Known rows, with every way that one mark hangs from another
z_384{z_916}: [-1.29  1.20 -0.44 -2.93  2.06  0.46 -1.79  0.93 -0.99  0.69  0.72  0.70
  0.50  1.20 -0.50 -0.93 -0.50 -0.21  0.55  2.35  0.46 -2.42 -0.85 -1.61
 -2.37 -0.76]
z_783{z_483{z_384}}: [-1.34  2.11 -0.23 -0.41 -0.17 -0.07  0.76 -0.49  0.85 -0.71  1.11 -1.35
  0.10  1.39 -0.50  0.77  1.22  1.22  3.10 -0.17  1.02 -1.39 -0.66 -1.42
 -1.07  0.35]
z_255{z_916{z_176}}: [-1.54  0.06 -0.27 -0.94  1.67  0.58 -0.30 -0.69 -3.10  2.09  1.79  0.19
 -0.46  1.04  0.55  0.25 -2.32  1.90  1.96  1.42  0.87  1.15 -0.59 -0.53
 -1.31  0.33]
z_502{z_384{z_916{z_4 z_255}} z_783{z_483}}: [ 0.18 -1.09  0.05 -1.44 -1.38 -1.09 -0.37  0.52  2.26  0.26 -0.19  1.24
  1.94 -1.04  0.23 -0.91  2.32 -1.30  0.75 -0.71 -1.22  0.51 -0.44  1.56
  2.97  1.79]
z_384{z_502 z_916{z_176{z_483} z_255}}: [ 0.79 -1.02  0.65  1.49  1.17  1.26  0.17  1.13 -3.35 -0.29 -1.37  0.40
 -1.44  0.18 -1.67 -0.31 -0.22 -0.11 -2.16  0.09  0.05 -0.58 -0.06  1.23
 -0.23 -0.86]
z_176{z_483{z_384{z_916{z_4 z_255}}}}: [ 1.12 -2.90  0.37  0.73 -2.08 -1.04 -0.36  0.08  0.77 -0.15  0.27  0.51
  0.00 -0.35  2.20  1.17  0.59 -0.36 -0.20  0.91 -0.04 -1.41 -0.50  0.96
  0.68 -1.19]
z_916{z_176{z_483} z_255 z_384{z_502}}: [ 0.67 -2.75  0.27  1.81 -0.84  0.86  0.36 -0.05 -6.60 -1.07 -1.50 -1.33
 -1.34 -0.70 -0.80  0.38  0.29  0.38 -0.64 -0.14  0.18  1.18  0.08  1.06
  2.42 -0.55]
z_384{z_502 z_916{z_176 z_255}}: [-0.08  0.09  1.15  0.18  2.21  2.05 -0.37  1.04 -3.23  0.20 -0.68  1.10
 -0.22  0.08 -1.81  0.01 -1.30 -0.40 -1.19  0.87 -0.42 -0.38 -0.05 -0.12
 -0.77 -0.35]
z_916{z_4 z_176 z_384{z_502{z_783}}}: [ 0.59 -1.82 -0.52  0.01  0.17 -0.10  0.15 -0.34 -2.79 -0.03 -0.65 -0.86
  0.49 -0.82  0.34 -0.52 -1.03 -0.93 -1.98 -0.40 -0.99  1.96  0.70 -0.08
  1.83 -0.88]
z_483{z_176 z_384{z_916}}: [-1.50  1.91  0.54 -0.10  0.81  0.51 -0.62 -0.52  3.29  0.41  1.02  0.49
 -0.36  0.37  0.99  1.13 -0.72  0.73  0.79  1.25  1.19 -0.38  0.25 -1.70
 -3.35 -0.11]
z_483{z_176 z_384{z_502{z_783} z_916}}: [-0.43  3.31  0.63  0.15  2.21  1.50  1.22 -0.19  5.47 -0.17 -0.24  0.44
 -0.02 -0.65  0.83  0.61 -0.42  0.05 -2.20 -0.68  0.96  0.65  0.70 -1.72
 -2.64 -0.04]
z_502{z_384{z_916}}: [-1.15  2.44 -1.74 -2.74  1.04  0.23 -2.19  0.43  0.09  0.31  0.27  0.06
  0.33  0.30 -0.58 -1.08  0.04  0.28  0.70  2.39  0.76 -0.29 -0.45 -0.69
 -1.22  0.68]
z_384{z_502{z_783{z_483}} z_916{z_176 z_255}}: [-0.07  0.58  1.63  0.37  1.75  1.73  1.57  1.49  0.21 -0.30 -1.17  1.22
  0.65 -0.51 -2.68 -1.07  0.55 -0.86 -1.15 -2.05 -0.52  0.70  0.08  0.49
  1.00  0.58]
z_916{z_4 z_176{z_483} z_255 z_384}: [ 0.41 -6.23  0.23  1.47 -3.47 -1.22 -0.67 -0.24 -6.33  0.25 -0.27 -0.56
 -0.58 -0.68  1.27  0.88  0.35 -0.18  1.03  0.48 -0.43  0.87 -0.18  2.02
  3.72 -0.72]
z_783{z_483{z_384{z_916{z_176}}}}: [-0.99  1.66 -0.07  1.07  0.38  0.77  0.62  0.29  2.25 -0.35  0.44 -0.57
 -0.41  0.54 -2.39 -0.34 -0.39  0.57  1.07  0.09  0.68  0.14  0.02 -0.52
 -1.06 -0.89]
z_384{z_502{z_783{z_483}} z_916{z_4}}: [ 1.59  1.45  0.46 -2.34  1.91 -0.56  0.35  1.02  3.02 -0.52 -1.02  0.83
  1.14  0.35 -1.25 -1.88  0.28 -2.51 -2.88 -1.20 -1.90 -1.80  0.28 -0.53
 -0.28 -0.75]
z_255{z_916{z_4 z_176{z_483{z_384{z_502}}}}}: [ 2.56 -0.70 -0.25  2.15 -0.40 -0.39  1.23 -1.84  0.23  0.26  0.39 -1.32
 -2.14  0.20  2.32  0.79 -2.29  1.49 -2.27 -0.56 -0.12  1.78  0.68  0.55
 -0.44 -1.63]
z_483{z_176 z_384}: [-2.08  1.42  0.26  0.11  0.46  0.22  0.31 -1.14  1.42  0.48  1.60 -0.55
 -0.74  0.73  1.70  2.31  0.28  1.75  2.67  0.49  1.75 -0.35 -0.09 -1.77
 -2.64  0.80]
z_502{z_384 z_783{z_483}}: [-1.71  2.49 -1.64 -2.00  0.37 -0.53  0.56  0.30  1.32 -0.35  0.65 -1.24
  1.01  0.12 -0.79 -0.88  2.77  0.74  2.85 -0.99  1.14  0.96 -0.76 -0.04
  1.26  2.41]
z_502{z_384{z_916{z_4}} z_783{z_483{z_176}}}: [ 0.14  0.72  0.01 -0.99 -0.41 -1.54 -0.20 -0.05  5.60  0.59 -0.25  0.61
  1.03 -0.71  0.58 -1.20  1.32 -0.95  0.09 -0.95 -0.69  0.92  0.35  0.71
  0.31  1.83]
z_916{z_4 z_384}: [-0.17 -2.33 -0.72 -2.21 -1.14 -1.49 -2.37 -0.67 -3.69  0.24  0.64 -0.42
  0.77  0.50  1.50  0.05 -0.44 -0.65  1.07  2.08 -0.85 -0.93 -0.44 -1.08
  1.29 -0.85]
z_783{z_483 z_502{z_384}}: [-0.36  3.57 -2.46 -1.10 -0.90 -0.64  0.03  0.43 -0.08 -0.87  0.65 -1.07
  0.16  1.55 -1.70 -1.28  1.58  0.56  2.95 -1.31  0.17 -2.68 -0.45 -0.23
  0.04  3.03]

Rows
[ 2.58 -1.29  0.68  1.36 -0.92  0.02  0.05 -0.26  0.74 -0.84 -0.97  0.19
 -0.34 -0.51  1.52  1.09  0.17 -0.90 -2.79 -0.19 -0.88 -1.36  0.32  0.52
  0.11 -1.70]
z_176{z_483{z_384{z_502 z_916{z_4 z_255}}}}
[ 0.08  4.05 -2.10 -1.50 -0.42 -0.26 -0.64  0.95  2.18 -0.99 -0.20  0.12
  0.63  1.37 -2.37 -2.89  0.76 -0.50  0.92 -0.75 -0.30 -2.84 -0.04 -0.33
 -0.69  2.14]
z_783{z_483 z_502{z_384{z_916}}}
[-0.22  1.29 -0.93  1.11 -1.75  0.75 -0.02  1.06 -0.32 -0.27 -0.08  0.97
  0.38  0.09 -2.79 -1.61  0.82  0.08  1.68 -1.55 -0.18 -0.89  0.16  1.64
  1.41  2.85]
z_783{z_483 z_502{z_384{z_916{z_176 z_255}}}}
[ 1.21 -0.01  1.14 -0.51 -0.09 -1.12  0.40 -0.77  1.38 -0.78 -1.24 -0.26
  0.50 -0.55  0.45 -0.37  0.75 -1.48 -1.42 -2.14 -1.79  0.68  0.83 -0.70
  1.10  0.57]
z_916{z_4 z_384{z_502{z_783{z_483{z_176}}}}}
[ 0.74  4.07  1.26  0.69  1.49  0.85  0.74 -0.51  4.71 -1.39 -0.89 -0.01
 -0.66  0.44 -1.09  0.14 -0.01  0.19 -1.26 -0.82 -0.22 -1.06  0.77 -1.78
 -3.10 -0.26]
z_783{z_483{z_176 z_384{z_502 z_916}}}
[ 0.22 -1.51 -0.32 -1.53 -1.27 -0.52 -2.43 -0.03 -1.08  0.77  0.06  1.64
  1.11 -0.49  1.01  0.15  0.58 -0.76  0.77  1.88 -0.91 -0.13 -0.42  0.94
  1.06  0.91]
z_502{z_384{z_916{z_4 z_255}}}
[ 0.55 -4.33 -0.81  0.41 -2.33 -1.71 -0.86 -0.32 -4.99  0.23 -0.14 -1.63
 -0.76  0.11  0.57 -0.21 -0.51 -0.16  0.16  0.99 -0.02  0.54 -0.18  1.02
  2.26 -1.61]
z_916{z_4 z_176{z_483} z_384}
[-0.65 -0.77 -0.89 -0.18  0.88 -0.23 -0.45  1.21 -1.86  0.65  0.15 -0.56
 -1.32  0.82 -1.57 -1.17 -0.67  0.22 -0.53  1.22  1.34 -0.82 -0.49  0.55
 -1.25 -1.29]
z_384{z_916{z_176{z_483}}}
[ 1.77 -0.98  1.36 -1.31  1.09  0.49 -1.61  0.40 -1.76  0.10 -1.01  2.23
  0.77  0.24  0.55  0.19 -0.64 -1.87 -1.98  1.38 -2.15 -2.43 -0.02 -0.37
 -0.48 -0.84]
z_384{z_502 z_916{z_4 z_255}}
[-0.17 -0.08  0.69 -0.17 -0.02 -0.82 -1.15 -0.95  3.78  0.87  0.88  0.93
 -0.04  0.25  2.14  1.12 -0.94 -0.29 -0.08  1.14 -0.08 -0.80  0.39 -1.03
 -2.47 -0.61]
z_483{z_176 z_384{z_916{z_4}}}
[-1.93  1.92  0.54  0.44  0.00 -0.38  2.26 -0.58  4.51 -0.15  1.19 -0.74
  0.10  0.22  0.42  1.12  1.95  1.12  2.79 -2.20  1.55  0.76 -0.35 -1.05
 -0.46  1.77]
z_502{z_783{z_483{z_176 z_384}}}
[ 0.37  1.01 -0.77  2.14  0.49  0.79  1.59 -0.37 -1.40 -1.17 -0.04 -2.55
 -2.16  0.47 -0.55  1.01 -0.12  1.50 -1.00 -0.90  1.49  0.48  0.48 -0.27
 -0.99 -1.12]
z_916{z_176{z_483{z_384{z_502}}}}
[-0.21 -3.59  1.20 -0.30 -0.02  0.11 -1.65  0.63 -2.78  1.43  0.46  2.00
  0.74 -0.01  0.16  0.37 -1.02 -0.86  0.50  1.59 -1.17 -0.42 -0.28  0.92
  0.42 -0.32]
z_384{z_916{z_4 z_176 z_255}}
[-1.62 -1.48  1.07 -0.32  1.12  0.97 -0.94  1.06 -3.50  1.27  0.38  1.53
  0.30  0.12 -1.15  0.42 -0.46  0.11  1.39  1.71  0.44 -0.17 -0.56  0.31
  0.19  0.37]
z_384{z_916{z_176 z_255}}
[-0.94  2.74  0.20 -0.91  0.40  0.14  0.00  0.23  3.13 -0.74  0.39 -0.33
  0.40  1.04 -1.24 -0.35  0.37  0.24  1.04  0.44  0.60 -1.95 -0.34 -1.29
 -1.71 -0.58]
z_783{z_483{z_384{z_916}}}
[ 1.02 -3.38  0.87  0.93 -1.17  0.46 -0.91 -0.68 -6.07 -0.48 -0.87  0.15
  0.05 -0.69  0.41  0.92 -0.90 -0.76 -0.64  0.28 -1.75  0.99  0.46  0.41
  2.57 -0.28]
z_916{z_4 z_176 z_255 z_384{z_502}}
[ 0.69  0.63  0.08  0.72  1.09  0.67  1.27  0.09  3.35  0.11 -0.59 -0.16
  0.38 -0.87  0.49 -0.33 -1.25 -0.84 -3.26 -0.87 -0.50  1.55  0.92 -0.33
 -0.57 -1.65]
z_483{z_384{z_502{z_783} z_916{z_4 z_176}}}
[-0.11 -1.81  2.01  0.90 -1.01 -0.25 -0.73 -0.91  2.40  0.97  0.68  1.92
  0.49 -0.67  2.66  2.14 -0.19 -0.19  0.83  0.72 -0.42 -0.39  0.09 -0.20
 -1.04  0.44]
z_483{z_176 z_384{z_916{z_4 z_255}}}
[-0.03 -2.76 -0.92  1.83 -1.39 -1.35  0.77 -0.71 -0.92  0.27  1.10 -1.72
 -1.51  0.44  1.32  1.44  0.08  0.88  0.72  0.12  0.92  0.19 -0.13  0.99
  0.23 -1.31]
z_916{z_4 z_176{z_483{z_384}}}
[-0.05 -0.10 -1.19 -0.55 -0.59 -1.12  0.16  0.43  2.75  0.42 -0.20 -0.02
  1.02 -0.62 -1.35 -2.01  0.57 -0.78 -0.16 -0.73 -0.50  2.19 -0.01  1.63
  1.49  0.78]
z_502{z_384{z_916{z_4 z_176}} z_783{z_483}}
[-1.59  2.66  0.81  0.16  0.23 -0.07  1.48  0.01  6.63 -0.03  0.40  0.23
  0.42 -0.29 -0.19 -0.02  1.06  0.43  0.87 -1.39  1.10  0.47  0.13 -1.00
 -1.37  0.59]
z_502{z_783{z_483{z_176 z_384{z_916}}}}
[ 2.64 -2.45 -0.38  0.89 -1.12 -0.83 -0.28 -1.50 -3.92  0.12 -0.68 -0.91
 -1.59 -0.25  1.62 -0.87 -2.76  0.35 -3.00  0.13 -1.15  1.79  0.67  0.69
  1.54 -1.71]
z_255{z_916{z_4 z_176{z_483} z_384{z_502}}}
[-0.34  3.05 -0.96  1.68 -0.53  0.43  1.27  0.83  2.86 -0.71  0.40 -0.31
 -0.22  1.17 -2.67 -1.43 -0.62  0.32  1.02 -1.83  0.08 -2.12  0.35 -0.44
 -1.42  0.41]
z_783{z_483{z_384{z_916{z_176}}} z_502}
[ 1.32 -0.24  0.32 -0.49  2.23  0.58 -1.20  0.30 -1.35  0.47 -0.69  0.75
 -0.30  0.58 -1.00 -0.94 -2.32 -1.38 -2.79  1.34 -1.62 -0.83  0.39 -0.61
 -2.04 -1.68]
z_384{z_502 z_916{z_4 z_176}}
[-0.01  0.04  2.08  0.42 -0.46  0.60  1.21 -0.16 -0.60 -1.02 -1.39  0.29
  0.69 -1.16 -0.31  0.49  1.98 -0.39  0.45 -2.30 -0.67  1.21  0.25 -0.28
  2.06  1.99]
z_916{z_255 z_384{z_502{z_783{z_483{z_176}}}}}
[-1.02  3.00  0.53  0.17  2.03  0.94  1.88 -0.78  3.31 -0.40  0.23 -0.75
 -0.38 -0.34  1.48  1.85  0.46  1.03 -0.37 -1.42  1.50  1.18  0.44 -1.84
 -1.89  0.84]
z_483{z_176 z_384{z_502{z_783}}}
[ 0.80 -3.68 -0.77  1.17 -2.27 -0.86 -1.05  0.22 -1.98  0.69 -0.52  0.33
 -0.53 -1.10  0.30 -0.22  0.57 -0.25 -0.17  0.66 -0.26  1.50 -0.16  2.94
  2.10  0.29]
z_502{z_384{z_916{z_4 z_176{z_483} z_255}}}
[-1.19 -3.25  0.23  1.06 -0.72 -0.22  0.53  0.53 -5.61  0.53  0.64 -0.31
 -1.28  0.37 -0.33  1.25  1.08  1.32  2.42  0.15  1.38 -0.14 -1.05  1.46
  1.00  0.56]
z_916{z_176{z_483} z_255}
[ 0.38  3.73  0.08 -0.25  1.03  0.68  1.09 -0.46  1.19 -1.82 -0.12 -1.40
 -0.24  1.31 -1.01  0.57  0.95  0.72  0.76 -1.00  0.24 -1.62  0.26 -1.92
 -1.26 -0.14]
z_783{z_483{z_384{z_502}}}
[-0.69 -0.53  0.62 -1.17  0.09  1.11 -0.05  0.29 -3.77 -0.84 -0.77  0.27
  1.21 -1.04  0.47  0.64  0.82 -0.41 -0.02 -0.35 -0.06  0.85 -0.26 -0.57
  2.55  0.45]
z_916{z_255 z_384{z_502{z_783}}}
[-1.04  0.47 -0.64 -1.59  0.01  0.56 -1.95  0.41 -1.49  0.39  0.32  0.99
  0.90 -0.48 -0.01  0.06  0.69  0.38  1.81  1.98  0.50 -0.05 -0.85  0.47
  0.35  1.44]
z_502{z_384{z_916{z_255}}}
[-1.50  0.77  1.06 -0.08 -0.35  0.50  1.56  1.00  3.50 -0.59  0.32  0.97
  1.47 -0.79 -0.58  0.29  1.96 -0.05  1.60 -1.34  0.66  0.02 -0.62 -0.07
  1.01  0.47]
z_502{z_783{z_483{z_384{z_916{z_255}}}}}
[-1.26 -1.73 -1.18  1.07 -0.59  0.06  0.87  1.20 -0.74  0.66 -0.40 -0.29
 -0.09 -1.63 -0.82 -0.69  1.61  0.67  0.19 -0.50  1.90  3.06 -0.34  2.83
  2.63  1.20]
z_502{z_384{z_916{z_176{z_483} z_255}} z_783}
[ 0.81 -2.29 -0.58  1.94 -1.58 -1.48  0.85 -1.79 -0.06  1.32  1.50 -1.17
 -1.55  0.35  2.84  1.23 -1.60  1.79  0.33 -0.07  0.55  1.75  0.25  1.21
  0.22 -1.33]
z_255{z_916{z_4 z_176{z_483{z_384}}}}
[ 1.53  0.60  0.15  1.09  0.97  0.85 -0.04 -0.52  1.26 -0.19 -0.54 -0.20
 -0.56  0.04 -0.02  0.27 -2.08 -0.59 -2.78  0.67 -0.91  0.19  0.97 -0.63
 -1.75 -2.03]
z_483{z_384{z_502 z_916{z_4 z_176}}}
[ 0.75  2.46 -0.82  0.05  1.48  0.41  1.66  0.65  3.56 -1.12 -0.98 -1.14
 -0.48 -0.42  0.12 -0.80  0.43 -0.04 -3.23 -0.93  1.34  0.02  0.24 -0.53
 -1.21 -1.65]
z_176{z_483{z_384{z_502{z_783} z_916}}}
[ 0.65 -1.92 -0.13 -2.35 -1.24 -1.44 -2.07 -1.80 -3.00  1.15  1.13  0.51
  0.84  0.36  3.04 -0.10 -2.21  0.08  0.64  2.03 -1.12  0.52 -0.34 -0.75
  1.14 -0.77]
z_255{z_916{z_4 z_384}}
